Every row comes from one small tree of marks. Brackets hold a mark, then the marks that hang from it, in alphabetical order. Every link used is in the known rows. Which tree was each row made from?
In the rows, zero is written as 128.
Known rows:
[besedo [mogos [vatuzi mida] zumu] [tigaf mabif]]: [124 200 110 197 129 138 133  98 168 161 118 167 133 153 128  89 145 145
 103 161  96 167 119 154 105 124 169 122  76 112  84 200 118 127 123  36
 140]
[mida [vatuzi mogos]]: [ 91 113 122 182  59 107 133 112 156 120 119 132 126  90 114 132 117 127
 128 134 128 135 182 178 115 135 118 131 139 124 150 210 116 115 148  55
 120]
[gosi [zumu [mogos besedo [vatuzi mida]]]]: [141 132 127 250 145 162 122 110 153 141 129 153 121 170  66  99 192 151
 104 188 127 134 126 193 136 123 164 120 141 136 141  78 115 139  63  85
 159]
[sadur [riza [samap marito [mogos vatuzi]]]]: [123 128 139  83 135 161 123 136  85 139 137 129 107 175 137 144 137 112
 141 102 120 132 126  57 167 147  87 138 147 133 152  98 137 118 151 125
 113]
[vatuzi [mogos besedo samap]]: [108 103 138 129 108 105 128 126 142 103 127 111 130 104 128 137 104 120
 146 125 155 106 137 165 111 131 133 134 163 121 128 176 127 130 132 100
 134]
[besedo tigaf]: [114  96 117 123  97 118 136 128 147 126 120 121 144  55 156 134  96 128
 118 125 126 176 151 139 110 125 148 142  98 142 126 131 133 128 136 128
 121]
[zumu gosi [mogos [besedo tigaf] [samap marito]]]: [144 135 114 127 186 119 144 143 146 123 129 107 148 144 136 138 127 144
 125 140 118 100 105 135 122 134 154 103 117 139  96  99 122 143 126 182
 169]
[riza sadur [samap marito [mogos vatuzi]]]: [115 129 135  98 141 153 132 136  79 139 138 142 107 177 123 145 140 123
 143 114 121 129 139  62 166 135  85 137 153 128 154 113 134 119 147 116
 109]
[risa [samap marito]]: [123 130 123  89  93 146 136 142 104 116 122 101 129 112 151 151 112 113
 124  99 129 148 142 100 123 130 108 128 114 128 138  67 143 123 139 173
 106]
[sadur [riza [samap [mogos besedo [vatuzi mida]]]]]: [106 118 153 176 121 158 110 123 110 154 146 143  97 195 103 137 149 120
 135 155 130 137 130 112 164 137 112 142 188 131 133  88 129 114 122  61
 138]
[mida [vatuzi [mogos besedo [samap riza] zumu]]]: [119 151 136 126 123 101 118 121 142 117 125 127 111 144 107 118 119 128
 156 142 133  81 121 155 120 135 110 108 164 100 121 169 121 123 149  96
 123]
[riza [samap [mogos zumu]]]: [140  93 136 114 134 106 130 113  99 122 149 149 119 119 104 124 147 131
 136 105 137 111 145 117 143 126 113 131 140 137 166 113 136 125 132 150
 115]
[tigaf mabif]: [112 100 128 126  85 118 127 129 144 125 108 111 147  62 165 136  98 122
 113 121 133 171 148 142 110 110 142 156  83 141 123 123 131 127 137 128
 121]
[samap marito riza]: [125 130 129  80  96 135 124 155 114 107 122  97 135  96 177 158 104 106
 134  94 125 145 127  98 128 134  93 134  89 121 141  98 136 130 154 157
 102]
[zumu [mogos vatuzi]]: [137 128 132 150 115 153 126 113 140 131 126 144 126 137 106 102 148 128
 112 124 140 147 136 169 138 137 150 139 138 140 169 103 119 134  95 110
 129]
[mogos besedo zumu]: [143  94 136 156 117 117 123 129 132 120 135 141 122 104 105 113 123 135
 110 134 146 142 140 162 120 116 130 126 113 119 136  65 136 135 102 166
 132]
[riza sadur [samap marito [mogos [besedo tigaf]]]]: [113 105 125 112 171 121 134 150 102 158 131 133 115 127 141 174 100 138
 143 145 111 129 151  48 144 127  94 132 123 136  96 112 143 120 149 140
 141]
[besedo [mogos [samap marito] vatuzi zumu] tigaf]: [144 195 115  81 148 139 146 121 130 123 134 136 131 159 130  90 131 130
 129 109 114 128 100 115 120 141 145  96 100 102 116 200 126 136 133 114
 119]
[tigaf besedo]: [120  89 125 140  66 131 128 134 146 124 110 107 143  54 153 141  95 123
 121 126 143 167 141 141 114 112 134 153  90 140 126 115 131 124 127 136
 133]
[gosi [zumu [mogos samap]]]: [148 109 123 121 150 125 124 123 128 100 129 107 151  92 115 111 157 135
 129 120 135  97 109 162 124 124 163 114 138 150 160 119 118 142 102 177
 125]
[gosi [zumu [mogos [samap riza] [vatuzi mida]]]]: [138 178 129 144 150 164 112 114 127 113 129 116 132 176 112 102 189 129
 143 144 119 100  71 158 142 136 157 116 165 131 154 114 110 139 109  97
 119]
[riza sadur [samap marito]]: [107 145 121  80 117 159 117 161  89 120 127 107 124 123 158 164 107 119
 135  98 116 152 139  63 139 125  89 124 119 117 129  49 138 123 160 162
 100]
[risa [samap marito [mogos besedo zumu] riza]]: [160 120 141  96 170 114 132 136  87 140 137 135 106 161 122 146 138 124
 141 123 130  81 113  74 141 134  80 122 126 123 128  71 149 124 123 192
 127]
[zumu [mogos besedo samap vatuzi]]: [136 121 147 130 133 148 122 119 139 123 131 124 123 157  96  99 137 128
 128 138 156 123 116 171 141 135 161 131 173 133 148 102 119 138  86 117
 142]
[tigaf [besedo [mogos samap zumu]] mabif]: [140 156 119 107 121 114 122 124 152 132 107 111 153  84 156 111 103 131
 126 122 130 120  98 132  97 106 154 125  72 118  83 202 123 128 131 132
 138]
[risa [samap marito mogos]]: [128  92 133 102 108 115 148 126  92 124 135 113 125 114 138 155 127 118
 133 103 133 113 149  94 138 135  99 136 129 144 156 131 142 116 137 159
 115]
[mida vatuzi]: [ 99  91 128 156  44 118 128 124 146 119 125 116 130  74 119 126 109 122
 114 130 132 166 181 173 126 124 128 131 125 131 154 149 121 117 135 102
 111]
[marito samap]: [120 109 129 105  84 131 123 143 119 105 128 107 135  95 135 147 121 119
 128 106 133 160 145 120 121 124 123 137 142 137 137 105 137 126 131 167
 105]
[zumu gosi]: [130  93 119 152 107 117 132 136 139 105 138 122 148  95 134 132 135 124
 105 115 133 143 141 163 120 117 140 129 115 140 145 105 122 134 130 162
 129]
[mogos vatuzi zumu]: [143 129 132 137 110 144 129 112 126 119 134 156 118 139 101  87 150 131
 112 118 140 155 127 157 132 126 138 131 124 118 165  80 128 134 111 128
 110]

Which tree is each row?
[131 134 144  86 166 137  96 154 113 123 127 101 128 129 143 143 109 119
 149 125 139  89  90 114 140 131 122 124 167 127 122  74 124 133 120 167
 126] => [zumu [mogos besedo [samap [riza sadur]]]]
[130 122 137 135 135 103 129 118 133 101 132 133 123 128 106 116 124 132
 145 124 152  87 115 166 111 129 132 118 156 107 131 142 129 133 128 127
 133] => [vatuzi [mogos besedo samap zumu]]
[139 142 122 158 160 131 133 114 163 168 105 168 122 130 121  95 118 154
 105 175 121 177 124 137 112 111 163 145  82 127  81  86 133 135 109 113
 153] => [mogos [besedo [tigaf mabif]] vatuzi zumu]
[116 170 116  91 127 129 137 115 164 145 111 122 149 110 160 101 103 124
 122 132 117 160 120 130 107 126 177 135 101 129  86 252 118 130 130  63
 131] => [besedo [mogos samap vatuzi] [tigaf mabif]]
[165 163 113 171 153 134 132 117 145 128 152 172 132 174  90  79 176 133
  90 121 123 124 122 171 124 125 147  99 112 113 139 161 113 138  98 124
 135] => [besedo [mogos vatuzi [zumu gosi]]]
[137 112 138 123 181 123 125 144  78 140 145 147 102 165 106 151 134 140
 140 127 125  96 132  68 154 124  76 116 134 116 130  66 143 124 135 174
 128] => [riza sadur [samap marito [mogos besedo zumu]]]
[118 119 127 210 106 102 128 110 159 133 125 160 109 126  79 113 130 144
 120 159 132 114 170 186 114 127 116 114 137 107 130 161 122 121 123  84
 140] => [mida [vatuzi [mogos besedo zumu]]]
[ 83 131 118 152 112  90 139 112 184 149  94 119 134  91 142 134  81 145
 141 177 117 132 154 154  98 123 153 137 126 127  65 240 119 118 158  48
 154] => [mida [vatuzi [mogos [besedo [tigaf mabif]] samap]]]
[ 92 128 131 142  80 109 140 130 144 110 120 102 119 131 119 143 103 126
 147 139 133 104 155 153 121 139 107 112 150 105 122 206 122 120 154  79
 132] => [mida [vatuzi [mogos besedo [samap marito]]]]
[140 156 105 136 147 105 132 117 164 154 114 150 149  79 153 109 110 141
 103 132 106 153 137 132  92 115 157 122  48 125  82 201 127 130 127 119
 137] => [besedo [mogos zumu] [tigaf mabif]]
[156 182 106 120 177 124 139 114 150 127 148 154 142 169 109  76 157 138
 112 125 114 115  93 151 116 130 173  93 128 115 111 195 112 140 119 121
 137] => [besedo [mogos samap vatuzi [zumu gosi]] tigaf]
[124 107 139  81 141 117 111 152  83 124 137 117 123 121 149 173 126 115
 156 108 121 103 117  61 148 130  82 143 168 142 138 139 136 116 152 168
  99] => [marito [samap mogos [riza sadur]]]
[133  94 139  81 120 111 125 125  98 133 134 116 124 103 146 151 125 105
 144 107 136 108 132  95 138 133 102 148 149 149 153 135 139 116 135 150
 107] => [risa [samap mogos riza]]
[165 121 128 154 171 115 142 114 108 121 155 170 119 200  73 107 199 143
 122 127 124  98 111 129 147 128 128 122 168 140 155 122 125 130 116 171
 132] => [marito [samap [mogos vatuzi [zumu gosi]]]]
[134 116 135  65 125 120 136 138  86 128 130 107 122 123 158 165 122 105
 148  98 125 102 127  67 142 140  81 138 128 139 148 119 144 118 152 164
 106] => [risa [samap marito mogos riza]]
[130 115 119 164 158 116 128 124 176 167  98 134 143  82 145 133  98 149
 108 169 120 155 143 144 106 117 167 148  80 153  78 113 128 134 106 130
 171] => [zumu [mogos [besedo [tigaf mabif]]]]
[124 128 114 148  91 121 124 132 172 154  98 112 156  52 170 138  89 124
 108 136 125 164 147 132  95 104 145 148  49 134  78 216 124 123 120  99
 149] => [tigaf [besedo mogos] mabif]
[130 154 124  51 109 149 123 153  98 120 118  94 127 118 175 161 109 103
 138  94 122 138 119  72 127 135  92 130 111 123 129  60 145 124 150 178
  97] => [risa [samap marito riza]]
[152  95 131 143 165 124 121 129 138 113 130 113 143 107  99 112 152 140
 124 146 144  95 114 167 124 118 163 113 143 146 138 105 122 145  82 175
 148] => [gosi [zumu [mogos besedo samap]]]
[119  83 141  91 125 127 110 135  95 132 141 120 122 109 145 154 120 109
 139 100 130 124 140  84 151 136 100 144 157 147 152 111 136 115 148 147
 112] => [sadur [riza [samap mogos]]]
[102 117 134 188 124 135 136 105 137 162 140 156 106 169  97 131 144 139
 134 179 123 158 154 128 147 132 142 146 165 139 113 141 129 120 119  29
 153] => [riza [samap [mogos [besedo tigaf] [vatuzi mida]]]]
[127 188 114 196 114 145 132 100 156 145 138 169 123 160 105  87 155 139
 106 147 106 158 122 166 115 135 159 109 107 106 117 187 119 127 112  44
 131] => [besedo [mogos [vatuzi mida] zumu] tigaf]
[125 129 141  96 141 142 127 141  85 135 133 134 113 160 150 148 132 115
 146 113 121 114 112  68 164 141  77 143 133 125 155 135 130 121 149 118
 104] => [samap marito [mogos vatuzi] [riza sadur]]
[117 122 123 152 131 134 134 121 172 168  99 145 130 107 144 115  97 141
 106 177 125 196 145 134 113 113 165 160  89 139  77 122 130 132 113  85
 156] => [mogos [besedo [tigaf mabif]] vatuzi]
[120 147 129  69 122 148 100 167  95 116 122 104 127 116 163 168 111 112
 147 105 116 139 110  65 133 125  93 135 152 127 119  73 137 122 151 180
  90] => [marito [samap [riza sadur]]]
[110 130 138  46 116 134 103 155  97  99 128  86 137  96 176 148  94 104
 156  94 135 118  92  97 134 127 112 133 154 121 138 104 129 126 160 161
  85] => [mogos [samap [riza sadur]]]
[147 143 121  95 144 117 143 139 107  79 144 110 144 146 133 120 147 133
 129  91 127  95  90 134 125 126 127  96 115 114 144  79 126 140 154 212
 118] => [mogos [samap marito] [zumu gosi]]
[101 146 117 108 147 103 147 131 158 134  94 106 142 106 177 156  78 138
 148 146 119 123 124 107  95 129 137 138  94 123  61 193 133 130 168 101
 154] => [vatuzi [mogos [besedo [tigaf mabif]] [samap marito]]]
[152 155 125 148 118 140 126 112 139 131 142 164 123 145  98  80 152 125
 102 114 133 142 133 161 125 129 140 113 113 109 149 175 122 133  96 100
 117] => [besedo [mogos vatuzi zumu]]
[151  97 125 195 156 120 127 135 155 130 137 136 139 130 101 128 149 139
  98 146 138 115 139 182 126 121 150 120 128 145 129  77 117 141  87 169
 169] => [zumu gosi [mogos besedo]]
[149 129 134 153 166 140 128 123 146 120 139 132 132 184  87  99 162 135
 116 144 146 102 107 181 140 128 169 117 171 137 137  95 111 144  87 140
 160] => [zumu gosi [mogos besedo samap vatuzi]]
[ 88 143 136 170  83 124 138 127 131  94 128  99 125 152 135 155 120 124
 153 133 137 101 124 158 116 141 115 118 152 102 120 164 126 125 156  67
 136] => [vatuzi mida [mogos besedo [samap marito]]]
[138 150 133 105 171 150 131 127  70 138 144 163  99 201 104 125 159 137
 141 113 117 110 119  63 165 133  84 120 146 115 158  79 135 124 143 139
 107] => [riza sadur [samap marito [mogos vatuzi zumu]]]
[145 141 127 130 151 142 131 116 136 108 140 127 141 172 105  96 169 130
 121 118 138 105  98 176 140 135 168 119 168 140 159 107 108 142 110 141
 138] => [zumu gosi [mogos samap vatuzi]]
[138 101 141  90 140 116 132 143  97 141 131 112 113 136 144 167 116 112
 143 124 134 101 131  74 141 134  82 137 133 136 125 108 147 120 129 165
 128] => [risa [samap marito [mogos besedo] riza]]
